Each row comes from the steps of one path. Every step used is in the known rows, and no mark comes twice. Write the path behind each row, first mark first.
Known rows:
M -> H -> T -> A: [ -1   6  14  -6  -4  15  -9   2  -6 -11  -4  -9   1  -9  -2  14   2 -12
 -26  -2 -13  -2  20  -1   8   4 -14   1 -22   2  -4   0  -3   2   0]
V -> A -> G -> H: [ -6 -16  17  -8   1   3 -13  -1  -7 -17  -1  10  -3  -2  -3  11  14  -4
   4   3   5   1  11   4  -4  -1   0   1   1   3  -6  10 -22  -4  23]
A -> G -> H -> T: [ -5  -2   8   0   8   5 -13   4 -11 -18  -8   9   5  -7  -2  16   4  -5
  -5  -1 -16  -9  19   1  -6  -7  -4  -2   4  -5  -1   3 -14  -2  10]
G -> H: [ -8  -5   4   0   4  -2  -5   6  -6  -6  -5   7   1  -5   2   7  -5   2
  -5   1  -5  -6  11   3   0  -6  -8  -7   1  -6   1   5 -13  -1   7]
V -> A: [ 1 -5 15 -2 -1  2 -4 -7  2  0  6 -1  0  1  2 -2  9 -4  1  1  8  3 -2  3
  2  2 -1  4 -1  2  1  8 -5  2  9]
H -> T -> K -> M: [ 16  -1  28  -1   2   5  -7   4  -2   5   8  -9   9 -15  -3   0   0 -17
 -16  -5  -5  -4  10   0  -2  -9  -4 -14   5  -4   1   2   9  -1  -1]
V -> A -> G -> K -> T -> E: [ 13 -17  15 -25 -15  16 -12   2 -12 -20   2   4 -11  -4  -4   6  20  -9
   2  10   3   5   8  -6  -5 -16   5   7  -3   4 -17  11 -11  -2  27]
M -> H -> T -> E -> G: [  7  -9   7  -6 -13  20   2   7  -8 -10  -7  -9   6  -9   3  16  12 -14
  -2   0 -16  -2  10   9  15   2   0  -8  -5  -5 -10  -6  -6 -11   9]
T -> A: [  1  -1   3  -8  -3   4  -1   1   0  -5   4  -4  -9  -8  -6   7   5  -1
 -15   3   3  -1  10  -5   3   2  -9  -2 -12   6  -3  -2  -1   1   6]
H -> M: [  7   6  -1   4  -1   9   5   3   7   0   0   2   9  -2   5  -7  -1   3
  -8   0  -9  -8   7  -1   0 -10  -1   7  -3  -8   2  -3   0   1   0]
V -> A -> G: [  1 -10  11  -7  -2   6  -8  -5  -2 -11   5   0  -4   5  -5   4  19  -5
   8   2   9   7  -1   1  -4   5   7   8  -3   9  -7   5  -7  -2  15]
K -> T -> E -> G -> H -> M: [ 12 -16   2 -12 -14  22   2  14  -1  -2   1  12   4 -17   4   8   1   0
  -3  10 -20 -16  27   1   9 -28   5 -12  -2 -20  -5   6 -15  -5  20]
A -> G -> H: [ -6 -10   1  -5   2   0 -10   8 -10 -16  -5  10  -3  -2  -4  14   5   0
   3   1  -2  -3  14   1  -6  -4   1  -3   1   0  -6   3 -16  -3  14]
K -> M -> H -> T -> E -> G: [ 12 -13  14 -11 -12  18  -2   7  -4  -5  -2 -17   9  -7   2  14  12 -24
  -4   2 -15   1  13  13  10  -5   7 -23  -3  -9  -6  -5  -4 -14   5]
H -> T -> K -> G -> A: [  7   1  22 -11   4   9 -20  -4  -2 -17   1   1  -3 -16  -2  -8   1  -5
 -19  -8 -15   0  14   4   7  -6  -4   3  -2   6 -10  -7   4  -1   8]
T -> E -> G: [  9 -18  -5  -9 -13   9   9   7   0  -3  -2  -5  -2  -7  -1  10  13  -3
  12   4  -1  -2   0   2   9   2   5 -10   4  -2  -8  -8  -4 -11  15]
A -> G -> K -> M -> H: [  6 -12   8 -17  -4  11 -19  10 -16 -20  -6  -2   1   3  -1   4   3 -17
   1   3  -1  13  10   3  -4  -8   2  -8  -3   4 -16   3 -11 -10  10]
K -> T -> E -> G -> A -> V: [ 13 -15  -3 -17 -19  11  -5   5  -6  -5   9   9  -9  -9   4   6  17   1
  -2   6 -11  -7  10   2  16 -16   6   4  -8  -7  -8  -7   3 -11  15]
K -> V -> A -> G: [  9 -16  13 -13   4   7 -17  -5  -2  -8   1   2  -8  -3  -4  11  21  -4
  15  -4  14   4   1  -2  -7  -3   9   4  -4   2  -5   1  -6  -1  17]
M -> H -> G -> K -> V -> A: [  2  -6  18 -14   1  21 -18  -4 -18  -5  -6  11   2 -13   9   2   1  -5
   9  -9   2   8   1   2   6 -16  -9   4  -7  -4 -14   1 -17  -9  21]
M -> H: [ -4  -2   3  -3  -5   8  -5   4  -4  -4  -3  -3   0   4   2   5  -4  -5
  -4   1  -2   5   7   3   4   5  -1   1 -11   0  -5   1  -3  -2  -2]
H -> T -> A -> G -> K: [  5  -2   7 -11   2  15 -10   3 -13 -27  -6   3  -2 -14  -8  15  10  -7
 -14   0  -9  -2  18 -10  -2  -5 -17   6  -6   4 -10  -1  -9   0  14]
V -> A -> G -> H -> M: [ -1 -11  16  -4   0  14 -10   0  -1 -16  -1  12   6  -4   1   5  11   0
  -2   0  -6  -7  17   0  -4 -13  -2   7  -3  -4  -3   7 -22   0  22]
K -> M -> H: [  3  -5   9  -7  -5   5  -8   4  -2   1   3  -8   3   5   2   3  -2 -16
  -6   0  -1   7   7   9   0  -3   5 -13  -9   0  -3   2  -1  -6  -4]
K -> T -> A -> V: [  9   1   4 -10  -8   5  -8  -1  -6   2  15   7  -9 -14   0  12   0  -3
 -17   6  -1  -6  10  -7   6 -10  -2   7 -20  -2  -3   5   6   4  -4]
M -> H -> G: [ -9   8  -1  -2  -7  15  -1  -2  -8   3   0   7   5  -4   5   1  -7  -5
  -2  -3  -8   6   1   4   5  -4   1   3 -11   3 -11  -5  -6  -9   0]
V -> A -> G -> K -> T: [  7 -12  14 -20  -4  15 -22   0 -16 -14   7  13  -5   0  -2   1   9  -6
   5   9   4   6   7  -4  -5 -16   3  12  -1   3 -13  17 -11   4  21]
M -> H -> G -> K -> T: [ -3   5   3 -13 -10  22 -13   3 -22   0  -2  18   4  -9   8  -5 -18  -7
  -5   3 -13   8   8   0   4 -24  -2   6  -8  -2 -17   6 -10  -4   6]
E -> G -> H: [ -4 -16   0  -2   0   5  -5  10 -12  -3  -4  13   2  -8   3  10  -3  -1
   8   4  -6  -6  10   9   8  -5  -2 -14  10  -8  -3   4 -17  -5  16]
H -> G -> A -> V: [ -6  10  -6   1  -5   4  -3  -8  -4  -1   5  18   2  -9   8  -7   4  12
  -6  -7  -9  -4  -2   4   8 -12  -5  16  -6   0  -3 -15   2 -14   3]
G -> K -> M -> H -> T -> A: [  8  -2  23 -13  -2  17 -17   6 -13 -17  -5  -8   6 -11   0  10  -3 -22
 -26   0 -12   1  22   2   5 -10 -19 -12 -11  -1  -6   3  -9  -3   3]
T -> E: [ 6 -4  0 -9 -9  1 10  3  6 -5 -4 -9 -5 -4 -1  5 12  0 -1  3 -2 -3  0 -2
  1  0  0 -5 -3  0 -5 -5  0 -6  8]
V -> A -> G -> H -> T: [ -5  -8  24  -3   5   8 -17  -4 -10 -19  -3   7   6  -5  -1  15  13  -9
  -3  -1  -8  -5  15   4  -4  -5  -6   4   3  -4   1  11 -19   1  18]
E -> T: [  8  -8   0   4  -1   6   7   3  -7   1   4   2   8   6  12   1  -4  -8
  11   1  -3   4   3   3   2   0 -10   3  -1   0   0  -1   0   2  -2]
K -> T: [  5   0   2  -7  -4   4  -7   2  -4   8   9   6  -2   0  -2   1  -5  -4
  -5   8  -3  -1   8  -2   0 -15   9   2  -5  -3  -2   9   4   5  -3]

Which path is each row?
[ 13 -12   0 -15   8   9 -17   9 -14 -17 -12   7  -7  -8  -3  10   7   2
  16  -4   5   2   6  -9  -6 -13  -1   1   5  -5 -11  -4  -8  -4  15] : A -> G -> K -> V
[-11   7  -1  -8  -9  15  -5  -1  -7  -6  -1  11   1  -1   3  -6   0   3
  -9  -7 -14   5  12   6   8  -9  -5   8 -13   5 -11 -11  -6 -15   6] : M -> H -> G -> A
[  6 -18  21 -20  -6  13 -23   2 -14 -20  -1  -2   0   5  -1   2  12 -20
   2   4   6  14   8   7  -4  -4   1  -4  -4   7 -15  10 -15  -9  19] : V -> A -> G -> K -> M -> H
[  2   2  11  -7  -9  13   2   5  -2 -13  -8 -14   3  -7   4  13  11 -11
 -14  -2 -16  -1  11   3   7  -2  -6  -2 -13  -4  -7  -5  -2  -5   2] : M -> H -> T -> E
[ 16 -10  43  -7   4  20 -22   4  -9  -1   2  -4   2 -18   3  10   6 -13
  -7 -11   3   1  14   1   8  -3 -11   0 -12  -6  -6   4  -1   1   9] : M -> H -> T -> K -> V -> A
[ 0  1 -2 -1 -3 -2 -8 -1 -1 -8  3  9 -4 -3  6 -2  8  9 -6 -5 -8 -5  2  3
  6 -2 -8 12 -7 -2  1 -9  3 -8  2] : G -> A -> V
[ 11 -11  44  -6  11  10 -22   6 -10  -3   0   6   1 -27   3  12   3  -5
  -7 -10   0 -10  20  -1   2 -12 -17  -9   2 -13   0   8 -11   3  19] : G -> H -> T -> K -> V -> A
[  3 -10  -7  -2  -8   4  -7   3  -6  -6   4  11  -1  -5   6  -2  10   8
   6  -2  -8  -2   1   7  14   0  -2   6   1  -5  -2 -10   1 -12   9] : E -> G -> A -> V
[ 19 -16   8 -13   2  19  -7  11 -14 -10 -15   0   4 -24   3  14  12  -6
  13  -4 -12  -7   9  -2   9 -16  -8 -14  10 -17  -8  -7  -7  -9  19] : H -> T -> E -> G -> K -> V
[ 14 -12   0 -25 -12  14  -6   9 -12 -18  -3   3 -10  -7  -5  10  12  -5
   3  11  -3   1  11 -10  -5 -20   5   2   0   0 -20   4  -7  -4  19] : A -> G -> K -> T -> E
[ 18 -12  13  -6   0  10 -13   2 -10 -13  11  10  -4 -13  16  -8  -4  -3
  -1  -3  -7   3   5   9  11  -1 -12  13  -8   8 -15 -11   5  -4   5] : E -> T -> K -> G -> A -> V
[ 17 -14  11 -12  -6  14  -3   8  -9  -8  -7  -8  12 -15  -1   6  12 -17
   1   2 -14  -4   9   5   8 -14  -5 -22  16 -11  -5  -3  -7 -13  16] : H -> T -> E -> G -> K -> M
[ -8   9  -3  -3 -11  11  -9  -2 -10  -6   2  13   3  -8  10  -2   1   6
 -11  -7 -15   2   3   8  12  -8  -6  16 -18   0 -11 -15  -2 -17   3] : M -> H -> G -> A -> V
[  2  -2  12 -14  -2  22 -18  10 -19 -32 -10  -1  -1 -10  -6  18   7 -12
 -16   0 -13   5  25  -6   3  -1 -17   6 -15   4 -17   0 -13  -4  12] : M -> H -> T -> A -> G -> K
[ 10  -5  15  -9   1   6 -12  -1  -1  -7   4  -1  -9 -15  -3  -4  -7  -4
  -4  -2   5   3   0   2   4   0   6  -4   0   9 -14  -1   3   2   6] : T -> K -> G
[ 11  -3   4 -15  -6  10 -15   5 -15  -8   7  11  -8 -17   5   8  -7  -1
 -17   8  -4  -5  11  -8   6 -17 -14  11 -13  -4  -8   6  -1   4   4] : G -> K -> T -> A -> V
[ -1   0   4  -3   7  10 -10  -4   3 -14  -8   9   4 -11   7  -4 -13   0
  -9  -1 -18 -10  15   9   4 -17   2  -3  -4  -6  -3   0 -17   3   6] : K -> G -> H -> M
[ -3  -1  12 -11   5   4  -7  -5  -1 -22 -13  -3   1 -18   2  12   3  -8
 -13  -1 -19 -11  12  10   4 -10  -2 -11  -1  -4  -5  -2 -14  -2  11] : K -> G -> H -> T -> E
[  2 -12   1   1  -1  15   0  10  -4  -2  -4  15  11 -12   7   2  -4   2
   2   2 -15 -13  17   7   9 -15  -3  -9   6 -14   0   2 -18  -4  15] : E -> G -> H -> M
[ -6   1  16  -9   8   7 -16  -7  -6 -20  -5   1  -2 -21  -2  14  -6  -9
 -24  -2 -16  -9  23   6   6  -7 -10  -9 -10   1  -3   2 -14   3   7] : K -> G -> H -> T -> A
[ 10 -16  18  -9   9  15 -17   2  -2 -12  -4  12   1 -10   2  10  14   0
   6  -4  -1  -9  19   0  -6 -20   2   4  -5 -11   0   3 -23  -1  25] : K -> V -> A -> G -> H -> M
[  0   0   5   3   2   9  -2   8   1  -5  -6  11   9  -9   8  -2  -9   6
  -9  -2 -15 -12  19   1   0 -17  -9  -2  -1 -13   4   2 -14   0   7] : G -> H -> M
[ 19  -7  40  -4   9  12 -17   1  -4   2   4  -3   0 -21   0   7   7  -8
  -3 -12   5  -4   8  -4   3  -6  -9   1  -1  -7  -2   4   3   4  10] : H -> T -> K -> V -> A
[ 16 -19  26  -4   9  15 -18  16 -17   0  -5  11   5 -30   0  18  -2  -5
   4  -7  -9 -13  22   1   9 -15  -9 -20  11 -18  -4   1  -9  -6  15] : E -> G -> H -> T -> K -> V
[ 19 -21  26 -15   3  12 -19   4  -6  -6   7   1 -12 -13  -9  11  17  -4
  11  -4  17   5   5  -7  -4  -2   4   2  -2   5 -14   1  -2  -2  23] : T -> K -> V -> A -> G
[  5  -9  12 -13  -3   9 -15  12 -13  -9  -7  -3   6   0   4  -2  -8 -14
  -4   0  -4   8   8   6   1  -8  -7 -14  -2  -3  -8   5  -9  -7   3] : G -> K -> M -> H
[ 13  -6  10 -16  10  16 -20   5 -15 -23 -10   2  -6 -21 -10  22  13  -6
  -6  -6  -5  -5  20 -13  -2 -13 -13   3  -5  -2  -8  -5  -8  -1  17] : H -> T -> A -> G -> K -> V
[ -8   7  -4  -5  -5   5   0  -7  -1  -1   2  13   1  -2   1 -10   4   9
  -6  -8  -9   0   7   2   4 -13  -4   9  -3   3  -5 -11  -1 -14   9] : H -> G -> A
[  9 -17  -1  -5 -10  17   8  14   1  -6  -8   5   7 -15   5   8   6   2
   2   4 -15 -14  18   5  10 -16  -3 -13   4 -16  -5  -4 -17 -10  21] : T -> E -> G -> H -> M
[  9 -11  18  -7   6   4 -11  -6   1   3   2  -1  -6  -4   2   5  10  -1
   9  -6   9   2  -1   1   1  -6   2   1  -2  -5   3   4  -3   1  11] : K -> V -> A
[  4 -19   2  -9  -1  12  -3  11 -14 -20   4   8  -4  -6   1  23   4 -10
   0   4  -4  -1  26  -3  -2   0 -19  -1 -13   7  -9   1 -18  -2  18] : E -> T -> A -> G -> H
[  7  -6   8 -11   2   1  -9   5  -7  -4  -4   1   3  -3   1  -5  -4 -10
  -2   2  -1   2   4   3  -4 -13  -5 -12   9  -3  -2   4  -5  -3   5] : G -> K -> M
[  8 -12  13  -7  -1  20 -18  10 -18  -8  -7  -1  17  -8   6   4  -5 -22
  -1   1 -16   4  12  12  10 -11  -5 -19   6  -9  -8   5 -11  -9   5] : E -> G -> K -> M -> H -> T
[ 20 -14  14   2  -2  13   5  12  -9   3  10   2   5  -9  10  -1  -7  -9
   6   1   2   2   6  -2   4   4 -15   3  -1   5  -8  -1   3   3   2] : E -> T -> K
[ 12 -18  29  -3   2  12 -13  14 -13   1   4   4  12 -25  -2   9  -6 -17
  -7  -1 -11 -10  21   9   6 -13  -6 -29  15 -11   0   6  -7  -9  12] : E -> G -> H -> T -> K -> M
[ 11 -13   6 -23  -2   8 -12   7  -9 -22   0  -1  -8  -7 -12  10  10 -13
  -9   2   5   3  15  -7  -6  -9  -5  -8  -2   7 -12   0  -8  -6  17] : T -> A -> G -> K -> M
[ 14 -16  -1 -16 -18  14   2   5  -5   4   6   1  -6  -8  -1  10  10  -6
   6  12  -4  -3   8   0  10 -14  12  -9   0  -5  -9   2  -1  -5  12] : K -> T -> E -> G
[  6   1  -1  -9   6  13  -8   1 -14   2  -9  15   2 -18   4   0  -6   5
  12  -9  -2   0   0  -5   1 -22  -7  -1   6  -9  -9  -7  -7  -9  12] : H -> G -> K -> V
[ 11   4  22   2   3   8  -5   7  -5   1   1  -3   5 -17   0   1  -1  -5
 -13  -6  -7  -5   8  -4   3   0 -10   1   3  -2  -3   0   6   3  -1] : H -> T -> K
[ 14 -14   1 -22   7  13 -18   9 -13 -22  -7   3 -15 -16 -11  18  13  -1
   4  -3   6   1  16 -14  -3  -9 -10  -1  -8   2 -15  -4 -10  -4  21] : T -> A -> G -> K -> V
[  5   1   2  -2  -3   1  -4  -2  -2  -4   7   0  -7 -14   0  12   3   0
 -14   1   0  -5   3  -3   6   4 -10   7 -16   1  -1  -5   3  -2   0] : T -> A -> V
[ -3   4   5  -6  -7  10  -4  -2  -5   7   5  -1   8  -4   3  -1  -4 -15
  -5  -4  -6   7   2   9   1 -11   8 -10  -7   1  -6  -5  -4 -13  -1] : K -> M -> H -> G
